Every row comes from one small tree of marks. Brackets hold a mark, then the marks that hang from it, in alphabetical order. Every link used is in the known rows. Which tree was each row made from?
Known rows:
(bidu (tivuvon fonag (lusap rudesi))): [ 1.28 -0.14  0.03  0.35  1.33  0.62 -1.06 -1.67  0.17 -0.70  1.29  1.65
  3.34 -0.27  0.55  4.94 -0.13 -0.10 -0.08 -0.69 -1.74]
(lusap rudesi (tivuvon bidu (fonag (zogedo (zirop labazi))))): [ 4.35 -2.00  0.46  0.56 -0.88 -1.56 -1.78 -1.70  0.62 -2.07  1.22  0.54
 -3.69  2.27 -0.61 -6.26 -0.62 -2.72  0.53  0.47  0.80]
(bidu (tivuvon lusap)): [-2.02  1.06 -0.66 -0.05  0.39  0.25 -0.25 -1.73 -0.61  1.99 -1.68  0.69
  1.57 -1.26  0.36  4.41  0.59  1.35 -0.45 -1.24 -1.06]
(tivuvon (fonag (zogedo zirop)) lusap): [-2.31 -1.06 -0.77  0.39 -0.13 -1.73  0.73  1.10  0.52  1.48  1.92 -1.56
  3.77  0.87  0.56 -3.77 -1.47  0.07 -0.94 -0.32 -1.47]
(tivuvon bidu): [-1.37  2.08  0.36 -0.67  0.46  2.27  0.58  0.47 -0.55 -1.52 -3.10 -0.62
 -2.51 -1.15 -1.61  1.44  1.13  0.93  0.02  0.08  0.64]
(lusap rudesi): [ 2.48  0.89  0.75 -0.37  0.57  2.12  0.22 -2.02 -0.52 -1.42 -0.99  0.30
 -5.73 -0.43  0.26 -0.53  0.49  0.61  0.37  0.02  1.72]
(tivuvon (fonag zogedo) (lusap rudesi)): [ 1.57 -2.09  0.71  0.12  1.50 -0.67 -0.50  0.13  0.99 -2.48  2.83 -0.56
  1.93 -0.19  1.32  0.79  0.18  0.41  0.57  0.28  0.67]
(bidu (tivuvon (fonag zogedo))): [-1.88 -1.49 -0.20 -0.51 -0.27 -1.27 -1.73 -0.19  0.67  3.60  1.17 -0.44
  0.46 -0.15 -2.19  1.08 -2.05 -0.29 -0.34 -0.53 -3.72]
(bidu (tivuvon (fonag (zogedo zirop)) (lusap rudesi))): [ 0.37 -1.86 -0.89  0.34 -0.27 -1.51 -1.39 -1.70  0.02  1.40  3.34  0.11
  2.16  1.67  0.97  0.87 -1.37 -1.61 -0.25 -0.23 -1.28]
(rudesi (lusap (tivuvon bidu (fonag (zogedo (zirop labazi)))))): [ 2.66 -1.76 -0.85  0.96 -0.75 -3.06  0.84  0.60  0.06  1.11  0.19 -0.70
 -0.82  1.88 -2.46 -6.24 -0.43 -0.76  0.70 -0.66 -0.65]
(fonag zogedo): [-1.15 -0.69  0.31 -0.76 -0.32 -0.40  0.02 -0.26  0.03  1.64 -0.65 -1.75
 -4.39 -0.75 -0.70 -2.18 -0.40  1.08  0.00  0.01  0.56]
(leso bidu): [-4.36  1.70 -0.31 -0.79  0.08  1.17  2.60  0.46 -0.25 -0.79 -2.09  0.19
 -3.02 -0.58 -0.40  1.59 -1.70  1.00  0.66  0.01  1.14]
(tivuvon (lusap rudesi)): [ 1.84  0.76  0.49  0.15  1.43  1.51  0.73 -1.86 -0.44 -2.51 -0.60  0.34
 -1.58 -0.84  2.10  1.77  1.67  1.45  0.45 -0.22  2.61]
(leso bidu (rudesi lusap)): [ 0.01  0.43 -0.22 -0.32 -0.24  1.13  4.00  2.21 -1.31  0.58 -1.87  0.00
 -0.43 -0.27 -1.55  2.43 -0.64  0.79  2.11  0.00  3.72]
(zirop zogedo): [-0.60  1.23  0.08 -0.68 -1.04  2.06 -0.60  0.20 -0.13 -0.12 -2.44 -0.39
 -3.59 -1.26 -0.81 -2.54 -0.58 -0.03  0.45  0.75  1.90]
(lusap tivuvon): [ 0.39  0.99  0.74 -0.35 -1.22  0.72 -0.84 -1.73 -0.07  2.09 -2.52  0.79
 -3.92 -1.01 -0.58 -4.51  0.85  1.55 -0.62 -0.77 -1.86]
(labazi (zirop zogedo)): [ 0.09  1.42 -2.61 -1.22 -1.07  2.97  0.30  0.03 -1.33  2.75 -2.26 -0.67
 -4.01 -1.54 -0.67 -6.59 -0.17 -2.40  1.51  0.96  1.74]
(bidu (tivuvon (fonag (zogedo zirop)) lusap)): [-2.77 -1.30 -1.36  0.33 -0.72 -2.23 -0.75 -0.35  0.18  3.91  2.01 -0.62
  4.16  1.11 -0.08 -0.29 -2.00 -0.82 -1.10 -0.72 -3.10]
(lusap rudesi (tivuvon bidu (fonag zogedo))): [ 3.13 -1.73  1.50 -0.47 -0.34  0.18 -3.04  0.12  1.04 -2.63  1.18  0.51
 -1.34  0.15 -1.07 -1.63  1.14 -0.93  0.67  0.85 -1.13]
(fonag (tivuvon lusap)): [-0.66  3.52  0.15  0.51 -0.30  0.32  0.60 -0.64 -0.20  2.21 -2.40  0.98
 -1.56 -1.24  2.08  0.64  2.00  2.63 -2.46 -0.71 -1.62]
(zogedo zirop): [-1.53  1.80 -0.77 -0.13 -1.11  0.96  1.48 -1.20 -0.96  2.43 -1.80 -0.69
 -4.36  0.67 -0.63 -5.01 -1.17  0.50 -1.09 -0.60 -0.26]

Which tree is each row?
[ 0.30  1.03 -0.71  1.31 -1.29 -3.18  0.97 -1.99 -0.22  3.48 -0.56 -0.34
 -4.82  1.30  2.82 -4.68 -0.02  0.40 -2.25 -0.48  0.92] => (fonag (tivuvon lusap) (zogedo (zirop labazi)))
[ 2.19  3.53  0.81  0.41  0.53  1.95 -0.24 -0.83 -0.51 -2.77 -1.93  1.63
 -2.38 -0.71  2.39  4.46  3.78  1.25 -1.45  0.39  0.95] => (fonag (tivuvon bidu (lusap rudesi)))
[-3.19 -2.34  0.07 -0.33 -0.19 -1.40 -0.24  2.19  0.60  1.16  1.92  0.62
  7.23 -0.17 -0.15  6.23 -2.26 -1.55  1.25  0.61  0.36] => (leso (bidu (tivuvon (fonag zogedo) lusap)) rudesi)
[ 1.30  1.75 -0.16  0.43 -1.11 -0.11 -0.71 -0.69 -0.72 -0.53  0.22  0.07
 -3.68  1.30  2.79  0.19  2.46 -0.30 -1.96  0.86  1.46] => (fonag (tivuvon bidu (lusap rudesi)) (zogedo zirop))
[ 1.19  0.53 -0.06  0.08  0.75  0.98 -0.73 -3.15 -0.79 -0.31 -0.41  1.40
 -0.79 -0.62  1.53  5.31  1.19  0.71  0.29 -0.70  0.72] => (bidu (tivuvon (lusap rudesi)))
[ 1.10 -1.68 -0.18  0.45  0.29 -1.03 -0.02 -0.27  0.34 -0.82  3.20 -0.89
  1.27  1.47  1.57 -2.93 -0.88 -0.65 -0.13  0.25  0.66] => (tivuvon (fonag (zogedo zirop)) (lusap rudesi))
[ 3.72 -0.18  1.32 -0.08 -0.21  1.14 -1.78 -1.60  0.77 -0.94  0.53  1.78
 -2.08 -0.11 -0.44 -3.95  0.23  0.02 -0.08 -0.36 -2.43] => (lusap rudesi (tivuvon fonag))
[-1.84 -1.39  0.35  0.01  1.05 -1.43  0.21  1.63  1.08  0.03  1.54 -1.32
  4.00 -0.76  0.28 -0.39 -0.38  1.20 -0.13 -0.28 -1.20] => (tivuvon (fonag zogedo) lusap)
[-0.82 -0.32 -0.73 -0.04 -0.26  0.22  2.24  2.27 -0.73  2.57 -0.07  1.29
  4.47  0.13 -3.12  5.56 -2.48 -0.70  1.76 -0.49 -0.41] => (leso (bidu (tivuvon fonag)) (rudesi lusap))
[-2.15 -0.83  0.34 -0.13  1.54 -0.60 -0.17  2.88  1.01 -2.56  0.70 -1.48
  5.26 -0.90 -0.59  2.83  0.83  0.68  0.08  0.37 -0.52] => (tivuvon bidu (fonag zogedo) lusap)
[ 0.65 -1.12 -0.11  0.27  0.76 -0.12 -0.24  0.92  0.17 -3.47  2.37 -0.99
  2.61  1.46  0.69  0.15  0.24 -1.24  0.23  0.88  1.30] => (tivuvon bidu (fonag (zogedo zirop)) (lusap rudesi))
[ 2.40 -1.71 -0.09  1.01  1.37 -1.52  0.42 -0.47  0.35 -4.48  2.06 -0.73
  0.55  1.87  0.98 -1.03 -0.38 -2.03  0.71  0.63  3.10] => (tivuvon bidu (fonag (zogedo (zirop labazi))) (lusap rudesi))
[ 1.21 -1.37  0.93 -0.10  2.02  0.26 -0.80  1.45  0.77 -4.79  1.88 -0.79
  3.26 -0.29  0.55  3.63  1.39 -0.13  0.99  0.92  1.28] => (tivuvon bidu (fonag zogedo) (lusap rudesi))
[-0.05  1.15  0.99 -0.30 -0.23  1.24 -1.37  1.08  0.77 -1.14 -1.64  1.07
  1.63 -0.73 -2.32 -1.90  0.79  0.29 -0.45 -0.14 -3.40] => (lusap (tivuvon bidu fonag))
[-1.78  1.30  0.22  0.16  1.94  1.21  0.89  2.34  0.56 -3.17 -0.93 -0.23
  5.92 -1.22 -0.76  3.35  1.11  1.01 -0.22 -0.05 -1.12] => (tivuvon bidu fonag lusap)
[ 0.93 -2.74  0.50 -0.24 -1.35 -1.75  1.01  3.11  0.39  1.90  1.24  0.23
  2.84  0.34 -1.95 -1.79 -1.30 -0.34  2.06  0.15  0.22] => (leso bidu (rudesi (lusap (tivuvon (fonag zogedo)))))
[-1.39  2.57 -0.46 -0.10 -2.35 -0.32 -0.44  0.30 -0.68  3.18 -1.46 -0.69
 -5.93  1.11 -0.14 -3.03  0.67 -0.20 -2.46  0.52 -1.07] => (fonag (tivuvon bidu) (zogedo zirop))
[-2.72  0.37 -0.18 -0.32 -0.31  0.71  0.98  0.22 -0.85  0.93 -1.44  1.54
  3.63 -0.84  0.59  7.35 -0.74 -0.56  1.06  0.09  2.15] => (leso (bidu (tivuvon lusap)) rudesi)
